Each row comes from the steps of one walk. Every step used is in the known rows, and no mark comes twice. Write the walk behind each row, first mark first.
Known rows:
n, c, f: -1.254 0.002 -0.530 1.950 -0.739 -2.673 0.637 0.276 -0.323 1.419 -1.921 -4.423 7.187 0.181 0.477 0.199 -0.283 -4.118 -2.109 -3.432
h, n, c, t: -1.469 -4.952 1.603 -1.450 4.519 2.968 -1.642 0.935 2.430 -3.675 -0.209 0.437 0.884 2.597 4.457 0.469 -1.284 -1.905 -4.929 -4.667
h, n, c, f, t: -3.809 -6.660 -1.336 -1.146 2.354 0.026 -3.992 -1.232 1.992 -2.540 -2.952 0.584 6.642 0.315 1.991 0.445 -1.461 -5.564 -3.115 -2.271
f, t, c: -0.270 -2.410 -3.076 0.437 -1.591 -0.589 -4.915 -2.388 2.009 -2.401 -0.087 1.104 3.975 -3.580 2.364 3.301 -2.964 0.746 -0.741 0.857
l, t, c: 1.979 3.180 -2.042 2.784 -2.416 -1.423 -2.806 -0.334 -2.123 -1.761 3.151 -0.716 2.048 -2.037 5.107 4.399 -0.846 4.393 -1.698 -0.255
l, t, f, c, n: 1.699 2.503 4.638 1.528 -0.063 -1.168 3.246 0.314 -0.597 -1.906 -1.168 -4.413 1.442 2.314 1.533 0.959 -3.461 0.056 -2.493 -1.842
s, n, c, t: -0.045 -1.783 4.164 -2.047 2.129 4.615 -0.354 2.768 0.405 -4.430 -0.430 -1.285 1.798 -2.113 5.569 1.628 -2.593 -0.085 -7.698 -5.242
f, t, c, n: 1.645 -4.359 -1.020 1.444 -0.447 0.104 -3.929 -2.747 3.148 -2.736 -2.039 1.668 3.117 -1.521 2.580 2.430 -3.521 1.245 -1.537 0.252
t, f: 0.588 1.259 2.795 -1.526 -2.120 -3.175 1.685 -1.786 -0.219 0.243 0.157 -1.921 2.429 0.608 -0.317 0.983 0.096 -1.126 -1.298 0.885
t, f, c, n, h: 1.505 -0.917 4.392 -0.525 -2.309 -3.170 5.139 0.607 4.658 1.565 -5.790 -3.509 -0.226 2.231 -3.856 -1.422 -3.947 -1.171 -3.861 0.135
l, t, h, n, s: -1.316 -3.597 0.255 3.121 0.750 1.697 -1.580 1.947 -4.175 -0.542 2.198 4.024 -2.903 1.190 4.681 2.355 -1.849 -0.580 -5.070 3.258
l, t, h, n, c: -2.404 -3.422 1.168 5.400 -0.861 1.086 -0.721 3.642 0.761 -1.117 1.260 -0.790 0.423 -0.888 4.732 2.921 -0.009 -1.045 -4.863 -2.279
n, s: 0.035 -1.121 -1.492 -0.320 0.263 0.527 -0.063 -1.813 -2.986 -0.456 0.664 1.661 -0.677 0.437 0.964 -0.751 -1.129 -2.446 -2.145 2.947
h, n: -1.854 -4.015 0.305 -1.597 2.244 1.783 -0.857 -0.654 1.381 -1.403 -1.174 1.871 -1.570 1.957 0.743 -0.426 0.776 -0.880 -0.629 0.697
h, n, c: -3.211 -4.815 -0.877 0.344 1.392 1.276 0.236 -0.406 2.777 -2.394 -1.448 -0.724 0.974 0.484 1.840 -0.257 1.130 -3.223 -2.985 -2.233
t, f, c: -1.582 2.300 3.055 -0.872 -0.967 -2.191 3.979 -0.743 1.641 0.405 -2.375 -5.094 2.504 0.029 -2.473 0.328 -2.439 -3.285 -1.252 -0.257
s, n, c: -2.029 -1.863 2.221 0.011 -1.027 2.818 1.108 0.908 0.772 -3.523 -1.749 -2.173 1.293 -3.332 3.096 1.364 0.116 -1.552 -6.032 -2.964
f, t, h: -2.407 -4.101 0.713 2.652 -1.005 0.249 -2.469 2.156 1.609 0.569 0.173 2.227 1.069 -3.237 0.109 1.960 -2.933 -1.088 -1.532 0.960
l, t: 1.992 2.285 -0.098 1.315 -0.315 0.773 -1.556 1.184 -3.007 -1.614 3.314 0.481 -0.667 -0.444 3.955 1.065 -0.137 2.236 -0.689 -0.918
f, c, n, s: 0.320 -2.004 0.584 1.949 2.717 2.056 2.775 -0.977 -0.044 -0.475 -3.311 -1.208 -0.971 2.100 -1.009 -1.920 -4.217 -3.630 -2.573 1.163
l, t, f, c: -0.387 4.231 2.919 0.227 -1.495 -1.882 2.006 0.569 -2.154 -1.038 0.960 -4.716 1.987 -0.176 1.591 1.526 -2.757 -1.050 -2.005 -1.261
c, t, h, n: -1.573 -5.188 4.074 0.060 3.689 2.168 -1.445 3.988 2.054 0.447 -0.188 2.620 -1.482 2.238 2.452 2.171 -2.283 0.348 -4.137 -1.620

Write each row's walk:
-0.061 -0.659 7.003 -3.836 0.078 0.910 1.405 0.809 0.106 -4.485 -0.823 -2.882 4.293 -1.161 5.088 2.684 -2.240 -1.350 -8.782 -5.081 => s, n, c, t, f
-1.813 -3.139 -1.329 0.554 0.079 -1.925 -3.125 -0.433 0.396 -1.071 -1.630 -1.620 8.085 -1.899 2.092 0.725 -2.559 -5.212 -2.036 -3.072 => n, c, f, t
-3.620 -9.046 -0.412 0.604 1.917 1.983 -3.882 -0.156 -0.319 -0.776 -0.745 5.990 -1.245 -0.347 2.373 1.274 -3.281 -3.954 -4.601 4.569 => f, t, h, n, s
0.175 -1.836 2.509 -2.911 -2.184 1.324 0.602 2.558 1.395 -0.722 -3.369 1.318 -2.619 -2.557 0.763 -0.025 -0.647 2.150 -5.599 0.711 => s, n, h
-2.512 -5.796 0.238 1.708 1.255 1.460 -0.057 0.284 -0.806 1.188 -0.991 3.365 -2.113 1.276 0.810 1.160 -1.195 -3.270 -4.346 3.751 => t, h, n, s
0.219 -1.220 1.278 0.068 2.399 1.409 -0.181 1.691 1.298 -2.267 1.265 -1.437 2.760 0.395 3.355 0.221 -2.022 -0.941 -4.152 -5.302 => n, c, t
-3.377 -5.401 2.936 0.931 5.274 3.247 0.930 3.096 0.531 0.343 -1.571 0.930 -2.285 2.439 1.241 1.135 -5.716 -4.073 -6.386 0.434 => f, c, t, h, n, s
0.583 -0.926 3.794 2.127 1.600 0.816 -0.793 4.434 0.680 1.488 1.114 0.214 -0.068 0.360 1.702 2.282 -3.552 0.829 -3.529 -2.042 => c, t, h
-1.295 -3.962 4.613 -3.004 2.273 -0.235 0.324 -0.726 2.233 -3.584 -0.446 -1.488 3.687 3.109 3.618 1.312 -1.221 -3.144 -6.008 -3.934 => h, n, c, t, f
-0.017 -1.413 1.904 2.369 2.560 1.529 3.122 0.728 3.218 -0.349 -4.056 -2.876 -0.380 1.900 -1.682 -1.376 -3.183 -1.434 -0.486 -1.483 => f, c, n
-2.009 -3.026 0.996 2.348 -0.869 -2.223 -3.069 2.336 -0.182 2.743 -1.381 0.833 6.051 -2.008 -0.305 2.286 -3.843 -2.910 -1.190 -0.228 => c, f, t, h
-0.564 -1.844 -0.748 -1.326 0.960 -1.608 -4.201 -0.352 -0.860 -0.131 -0.926 1.164 6.225 -0.589 0.565 0.306 -2.617 -2.543 -0.161 -0.640 => c, f, t
4.664 -0.405 -1.036 2.733 -3.201 -2.454 -1.444 0.865 1.311 -0.474 -0.680 0.102 -0.540 0.241 3.744 2.479 -2.433 6.319 -4.243 -0.001 => l, t, c, n, h
-4.179 -6.260 1.009 4.131 -0.439 0.355 0.983 2.655 3.989 0.587 -1.759 -1.161 0.787 -0.632 0.627 1.927 0.269 -3.520 -4.186 -1.825 => t, h, n, c
3.088 -5.704 -2.118 0.575 -2.216 -1.936 -3.571 -1.184 5.247 -1.024 -3.938 2.723 0.887 -1.578 1.259 1.323 -3.998 2.997 -3.682 2.010 => f, t, c, n, h
-3.790 -6.555 1.022 0.751 1.635 -0.493 -3.934 1.452 1.254 1.472 -2.581 2.789 4.169 0.078 0.664 2.239 -2.767 -3.833 -2.233 0.555 => c, f, t, h, n
-0.705 1.266 2.562 -1.177 3.906 2.402 0.655 2.686 1.440 -1.385 -0.539 -2.163 0.072 1.152 0.660 0.063 -5.084 -1.016 -2.129 -3.427 => f, c, t
2.211 -5.398 -2.695 1.732 0.260 0.465 -3.872 -4.856 -0.082 -3.025 -1.461 3.571 2.343 -0.342 3.813 1.669 -4.698 -0.555 -3.759 3.030 => f, t, c, n, s
2.005 1.351 4.923 -3.827 0.923 -1.554 0.104 -0.105 -0.854 -0.824 1.334 -0.804 2.544 2.113 2.107 1.484 -2.456 0.090 -3.244 -1.981 => c, t, f
-3.924 -5.103 3.346 2.239 -1.707 0.773 -1.974 3.325 0.458 -0.617 -3.545 -1.572 7.400 -5.468 2.942 3.668 -3.875 -4.287 -7.464 -3.158 => s, n, c, f, t, h
0.436 0.187 4.095 -1.767 -0.015 -1.893 1.314 -0.247 0.772 -1.640 0.877 -3.644 5.121 1.204 3.310 1.566 -1.943 -2.289 -5.677 -4.367 => n, c, t, f
0.487 1.369 -1.804 1.002 -2.222 -4.050 -1.924 -1.699 0.030 2.389 -1.685 -2.850 7.623 -0.287 0.453 3.476 -1.156 0.019 -1.232 -0.819 => t, c, f
-1.666 -3.200 5.977 1.599 0.573 3.577 0.451 5.549 1.060 -1.534 -1.032 -1.625 1.872 -3.178 4.616 3.663 -3.391 -0.152 -9.067 -4.851 => s, n, c, t, h
2.782 -2.702 -2.089 2.404 -0.545 -0.491 -0.682 -3.844 -0.406 -0.401 -1.969 0.760 1.477 1.264 2.422 1.460 -2.545 0.091 -3.656 2.798 => t, c, n, s
